Each row comes from the steps of one path. Every step used is in the known rows, and no mark comes twice. Write the path behind each row, first mark first.
Known rows:
h, n, d, c, u, k: [ 11.1   4.3  35.2   9.9 -12.2  -1.2   7.9 -31.5  10.6  19.9  19.6  20.7
  24.9 -48.3  44.6  -3.9   3.3  30.5  -3.9  -9.2  29.0   7.7  -6.3  14.3
  12.4]
c, u, n, d: [  1.4 -11.0  33.8   1.6  34.5  -9.5 -15.3 -58.3 -14.6  35.0  14.3  12.7
  21.7 -18.6  16.9   8.9 -12.6 -40.2   4.1  10.8   6.4   3.8   3.4   9.3
  -2.8]
x, d: [  3.8  -3.3  32.8 -18.7 -23.3  -2.0   6.6 -19.0  -5.4  19.2   1.4  16.4
   5.3  24.8  -6.4  -1.9  -8.6  17.5   2.2 -18.6  -3.5  -4.4   9.8   9.9
  -0.8]
n, u, k, d, c, h, x: [  2.6  -2.2   9.7  11.2 -33.3  13.1  -3.2  -1.0   9.2  22.3  -4.2  26.5
 -12.0 -47.9  25.6   2.8   2.9   2.0  -9.4  30.2  31.7  -1.5  -3.6 -30.0
   2.1]
h, c, d: [ -6.2   1.5   3.4  11.3 -39.8 -26.4  -4.2  -7.2  25.4 -18.9   1.9  16.7
 -44.7  42.6  10.3  -5.4 -11.3  12.2   9.5 -13.8  -6.7 -10.7  10.1  -2.3
 -12.2]
x, h, c: [  3.8   5.7  23.3  -9.4 -42.2 -10.6 -21.0 -32.1  -3.3 -28.8  -1.3  10.8
 -52.5   2.2  21.1  18.6  -8.8  28.0   4.3 -17.0 -51.4 -27.1  -1.2  -1.2
  -7.0]
k, d, n: [  2.0  -3.4  27.8  -5.1  21.1  -2.1   2.8 -10.6 -27.5  51.2   0.4   4.7
  -7.1 -25.5  18.1 -16.5  -9.2 -56.1  -0.5  -5.9   6.3  -6.4  12.7 -17.0
   0.8]
h, x, u, k, d: [ -6.0 -13.0  18.1   8.3 -14.8  10.0   8.1  -7.3 -12.7  52.7   5.4  36.7
 -33.4 -29.2  10.9   9.9  -3.8 -46.2   1.5  -2.5  22.7   3.8   6.6 -27.7
   0.1]
h, x: [  1.8   8.0   6.4  11.9  -6.4  -4.5  -4.2  14.5  -8.6  -5.6   7.0  13.9
 -19.0 -18.8  -4.1  13.9  -6.8   3.0  12.8  11.5  -3.9  -3.1  -5.1  14.4
  13.1]
u, k, d: [ -2.1 -10.1   2.7  -6.5 -17.6  10.2  -6.4 -26.9   0.8  44.9 -10.9  19.5
 -12.4 -26.0  18.0  -8.6   2.7 -38.6 -20.7 -16.1  24.4  11.2   1.6 -51.7
 -12.3]
u, k: [ -1.8  -9.0  -8.7  -8.4 -14.4  13.2  -2.6  -9.7   7.4  19.9  -3.9   9.8
  -9.2   8.7  17.7  -4.1   4.8 -11.1 -16.1  -5.3  29.8  12.5  -2.9 -27.7
 -15.7]
h, x, d: [  5.0   4.4  35.9  -6.2 -26.2  -6.4   0.3  -2.3 -13.4  11.1   8.8  28.9
 -14.1   5.5  -9.4  12.0 -14.8  19.1  14.4  -5.9  -7.2  -7.2   4.1  24.3
  13.8]
h, x, u: [ -4.5  -4.6  16.2  13.5  -1.3   1.7  13.0  13.0 -13.7  15.9  14.1  21.3
 -22.9  -7.0  -3.4  16.7  -6.7 -14.3  18.3  10.0   2.0  -6.1   5.8  14.2
  11.0]
k, d, c, h: [  2.3  11.0  21.4  -7.9 -21.0  -2.5   1.6  -2.2 -11.4  23.5 -11.5   8.9
   9.3 -47.9  -2.4  -1.2  10.1  24.2  -4.5  18.5 -49.5 -23.1  -3.9  -8.9
  22.7]
h, n: [  8.4   9.4  10.2   5.0  -6.4   2.2   1.9  14.2  -0.8   3.5  13.0   7.3
  17.0 -34.3  20.6   1.4   2.9   6.5  14.7 -19.3  24.1  -1.5  -3.1   8.1
  13.3]
u, k, d, n, h, x: [  4.1  -2.1  32.9  -9.5  -1.0  17.3  -9.6 -23.5 -37.6  53.5  -5.5  28.6
 -23.4 -79.0  43.1  -5.1  -6.6 -66.4  -8.0  -5.9  17.6  10.8   3.2 -23.4
  10.4]
x, u, k, d, c: [ -7.0 -19.0  23.9  -5.2 -21.6  12.5  29.9 -33.7  -6.6  60.4  -4.8  25.7
 -20.5 -11.0  20.4  -4.6   7.4 -21.0 -16.4  -7.3   5.0   0.4   6.7 -34.3
  -5.3]
u, n, d, c, h, x: [ 11.6   3.2  39.9 -16.9  13.9  -2.4  -4.8 -28.3 -30.0   5.5  11.0  27.6
   1.1  -9.1   1.1  26.9  -6.1  22.7  14.6  24.2 -20.0 -14.2 -14.2  23.6
  17.0]
k, d, c: [  1.5   4.1  25.9  -1.1 -16.8  -6.9  15.2 -26.9 -10.8  23.4 -11.6  12.0
 -10.1 -37.2   4.2  -5.1   3.6  10.0 -10.9  -2.7 -36.5  -8.8  -3.6  -8.4
  12.7]
k, d, c, u, n: [ -0.9  -2.5  43.7   0.5   0.3 -13.1   2.4 -58.4 -29.0  58.1  -5.8  15.3
   5.1 -56.3  18.5   2.2  -2.1 -25.7  -4.9  13.2 -46.4 -12.5  -1.6  -1.3
  12.3]
c, h, x, u: [ -2.5   3.9   8.1   3.3  -6.8   7.1  -4.8  42.2 -11.9  15.7  12.9  14.6
   2.0 -18.7 -11.2  19.7   2.7   2.7  24.1  35.4 -14.0 -24.9   4.1  12.0
  21.3]
c, d, n, h: [ -1.8   6.2  29.4   8.0   6.4  -9.6  -0.8  -1.9 -21.1  25.2   2.3   7.2
 -16.7 -32.7  31.3 -18.6  -8.4 -40.5  10.5  -3.3   1.1   2.7  16.7  32.2
  10.4]
h, c, d, k: [ -1.7  -2.4  11.3   9.9 -57.5 -28.1  10.4 -14.2  30.9  12.6  -8.3  12.3
 -64.8  24.0  16.4 -12.0 -14.0 -20.5   0.2  -3.1  16.2  -4.5   9.8 -10.8
 -24.3]
n, u, k, d, c, h: [  1.0  -7.5   5.5   2.9 -27.9  16.3   0.4 -11.3  15.0  26.3  -9.5  16.2
   1.5 -33.9  28.2  -7.2   7.5  -1.7 -18.3  22.2  33.9   0.7  -0.5 -40.4
  -7.9]

Write each row's path:
[ 15.9  10.2  36.2   3.3  -4.9  -3.5  17.1 -15.7   3.8 -10.0  18.2  17.5
  17.4 -32.7  24.2   0.6   1.0  47.5   7.7 -20.6  18.5   1.5  -8.7  25.1
  20.3]
h, n, d, c
[ -5.1 -12.6   5.0  21.1  -2.0  -4.9   4.1   4.9  13.3  41.3  10.0   9.7
 -27.6  27.8  42.4 -27.9 -10.3 -48.2  -0.2   3.7  82.8  13.7  19.9  -4.9
 -29.0]
c, d, n, u, k
[  5.1  -6.1  32.3 -29.1  -0.3   7.6 -12.2 -60.4 -36.1 -10.6  -8.0  22.2
 -19.8 -23.7  31.0  21.8 -10.0 -27.8   8.9 -11.4 -31.0  -3.7  -4.9  -5.6
   6.2]
u, n, h, c
[  6.1  14.5  68.5  -2.8 -33.3  -3.2   1.2 -38.3 -32.4   9.6  -0.5  29.8
   4.2 -88.5  19.6  12.7  -7.8  28.7   7.7  11.8 -63.8  -7.3  -0.2  56.9
  46.2]
n, h, x, d, c, u
[  3.0  15.2   0.4   1.0 -10.8   1.8 -21.2  43.3  -7.3  -4.3   6.3   9.1
   6.0 -30.2 -11.9  17.1   1.9  19.5  18.2  35.8 -20.5 -21.2  -5.7  13.1
  23.9]
c, h, x
[  0.0 -11.9  16.1 -12.1   4.1  11.3  -0.3 -21.0 -17.1  65.8  -3.7  14.0
 -14.9 -14.3  32.9 -18.5  -3.6 -61.2 -16.6 -10.7  35.7   7.3   8.8 -42.2
 -16.1]
u, k, d, n
[ -0.8   4.7  27.6  -1.2 -19.2  -1.9 -16.9 -41.5  -6.3 -21.9  -4.6  10.1
  -1.6 -65.7  35.3   5.9  -6.8  -6.4   1.9   5.2 -47.1  -5.5   4.3   9.2
  19.5]
n, h, c, u
[ 18.2  16.1  53.3   1.1 -24.1  -6.9  -3.1 -35.4  -9.8 -10.7  15.0  19.3
 -12.5 -54.1  33.8  15.2  -0.1  52.2   8.3 -29.0 -23.0 -15.7 -10.1  33.1
  17.8]
x, h, n, d, c
[ -4.1 -14.8  29.6   2.5   4.0  10.8  13.0  -1.8 -29.3  71.8  11.9  32.4
 -35.5 -19.9  24.8   1.3  -9.5 -66.2   5.4   2.5  33.6  -1.2  13.2 -19.8
  -1.6]
h, x, u, k, d, n
[ -6.8 -25.0  24.9  -9.5   9.0  17.1  19.5 -21.1 -20.1  84.3   5.0  20.0
 -18.1  -1.5  31.0 -13.8  -2.1 -75.2  -8.3 -10.0  39.6   2.7  19.3 -40.6
 -15.8]
x, u, k, d, n
[  4.8 -14.6  41.2   0.4  18.1 -10.4  -3.1 -63.5  -9.9  63.5   6.1   8.1
   4.9 -34.3  22.4   3.5 -15.4 -70.2  -3.3  19.2  26.8  10.6   3.4   1.8
 -14.7]
c, u, n, d, k
[  4.1  -8.1  64.3 -30.8 -25.1   6.1  -3.4 -52.7 -24.7  40.2   3.1  24.7
  -2.9 -12.8  51.8 -11.6 -17.1 -22.0  -3.2  -9.9  -6.7  -5.3  20.6   8.3
   1.5]
x, d, n, h, c, u, k
[ -0.5  -3.8  35.9  -5.5  20.7   3.0 -19.5 -54.6 -38.0  32.4  -0.7   8.3
  23.0 -76.3  30.7  13.3  -4.5 -51.8   5.9  15.3 -31.4   2.1   0.7  18.8
  17.7]
c, u, n, h
[ 12.2  11.2  42.7  16.0  -2.6 -10.4   9.0 -24.1   6.0   6.2  22.5  13.8
  30.8 -55.0  31.6  -2.0  -0.1  38.3   7.6  -6.7   7.5  -1.4  -4.5  33.8
  24.8]
h, n, d, c, u
[  8.2   1.4  28.9  -1.0   1.6  -6.2  16.6 -34.3   6.0 -15.8   5.9  11.9
  -0.5   0.8   4.0  -1.2  -1.9  44.5  -8.4  -0.4  -7.7   3.5  -5.7  17.5
   6.9]
n, d, c
[  7.6   2.3   3.8   5.1 -21.0  19.7 -17.2  21.2  14.7  30.7   5.7  17.9
  29.8 -63.0  35.4  -3.0   8.7 -16.2   4.6   3.3  62.6  -3.3   2.3 -40.1
   3.5]
c, h, n, u, k, d
[  4.8 -14.8  41.2  -6.9  -9.2 -18.0  -3.3 -71.5   3.1  29.5   4.2  16.2
 -25.1   0.1  29.5   6.4 -22.1 -46.8  -0.6  12.7  10.4  -2.1   4.0 -13.1
 -22.0]
h, c, u, n, d, k
[  4.1  13.3   9.2 -10.6 -20.6   0.0   4.8  15.9  -5.1  -5.4  -4.3  -2.1
  14.6 -10.9  -2.7   4.6  13.6  60.4   0.7  34.5 -49.3 -25.0  -9.4  20.0
  20.9]
d, c, h
[  3.9  -7.2  40.0 -15.6 -28.5  -9.4  -0.2 -59.7 -19.5  26.2 -15.0  24.2
 -51.6 -31.7  36.2   7.7 -14.6 -61.9   5.8  -6.3  -4.3   3.1   2.0  -2.3
  -8.1]
u, n, h, c, d, k
[  3.0   4.0  21.3 -13.0 -23.2   6.2  -8.5 -31.7  -8.5 -39.6  -9.5  14.1
 -18.8 -40.8  27.4   8.6  -4.6   5.7   1.6 -11.3 -36.0  -2.4  -0.2  -1.9
  14.5]
n, h, c
[  0.5   6.7  31.4   4.4 -39.2 -18.1 -29.2 -41.0  -0.9 -10.6   4.1   6.9
 -36.6 -22.8  29.7  16.0 -10.5  16.4   4.3  -1.8 -62.1 -31.0   3.6   9.5
  -2.5]
x, h, c, u
[  5.3  19.8  14.1  -1.6 -25.1  -2.8   1.5  28.6 -11.1  -9.3   1.6   9.7
  -0.4 -27.3  -5.3  15.6   8.1  63.2  11.5  42.7 -52.2 -28.3 -13.9  32.9
  32.2]
d, c, h, x
[ -4.5   1.1  14.6  13.4   6.1 -19.6   4.1  14.9  -5.7  35.1   9.8   2.4
 -21.3  22.7  17.3 -22.1 -10.3 -29.7  12.0  -0.7  19.9  -3.7  17.5  23.9
  -7.5]
c, d, n
[  2.4  -7.9  29.8 -17.8   3.6  20.3  -4.9 -34.8 -30.9  56.9 -10.3  18.0
  -9.2 -65.3  45.8 -15.2  -1.5 -68.8 -17.1 -13.7  20.2  12.7   7.2 -35.2
   0.3]
u, k, d, n, h
[  3.4  -4.7  29.8   4.9  -6.0  -4.5   6.5 -51.3  13.0  16.0   7.4  14.5
   9.7 -17.7  25.4  -6.0  -0.1  26.6 -19.4  11.1   5.5   9.1  -3.2   9.0
   0.7]
n, d, c, u, k
[  9.9   9.0  34.1 -15.6 -44.1  -1.9  -3.0  22.7  -6.2  40.1  -1.1  18.1
  -6.5 -23.1 -11.6  10.1  -7.2   3.4  12.5  29.7  -3.3 -18.5   2.8  15.0
  11.5]
c, h, x, d, k
[  7.3   7.4  17.7 -11.0 -37.9  11.9  -0.4  -4.6  -3.6  43.6  -5.0  22.4
  12.0 -59.8  31.3  -4.6  16.1  16.2  -9.4  -2.7   3.5 -10.1  -8.8 -28.5
  14.0]
u, k, d, c, h, n
[ 10.6  -8.2  25.9  -0.7  -4.3  -4.4  15.4 -30.3  15.6  25.5  -1.1   5.2
 -17.6 -18.4   5.9  -8.0 -10.9 -33.2 -12.8   1.3  48.7  18.7   1.6  -9.8
 -17.3]
n, d, k
[ -1.9 -18.1   0.0  11.3 -12.6  15.8  -2.7 -26.4  17.2  29.9  -6.2  17.5
  -9.9 -23.5  30.9 -10.6  -3.0 -47.5 -19.5  -4.3  71.0  20.8   6.6 -56.3
 -23.7]
n, u, k, d
[  5.0   7.9  61.6  -8.1 -44.6   6.4  -1.1 -45.4 -27.8  23.3  -3.5  36.4
  -1.6 -80.3  33.6  10.3  -3.8  21.9  -3.7   7.9 -41.5   2.2  -2.3  36.0
  34.1]
n, h, x, d, c, u, k
[  7.3   8.5  41.5 -28.5 -40.2  -1.7  11.7  -4.9  -9.7  14.5  -2.4  13.7
  18.2  16.3  -8.7   1.2   3.0  71.6   2.8  12.4 -47.0 -26.5   1.5  28.7
  18.4]
x, d, c, h
[  3.2  -0.3  63.7  -9.5   1.1  -1.8 -18.9 -56.8 -47.9  43.0   5.1  31.1
  14.1 -70.6  23.4  22.1 -16.0 -37.9  16.5   9.1 -36.2  -4.0   3.9  37.5
  26.4]
c, u, n, h, x, d
[ -2.1   6.8  21.3   3.0 -36.9 -11.2 -10.5 -25.4   3.0 -29.3  -7.9  20.8
 -33.8 -30.5  25.9  -0.1  -7.8   0.3   7.4 -17.2 -29.3  -1.6   7.8   9.2
  11.6]
n, h, c, d
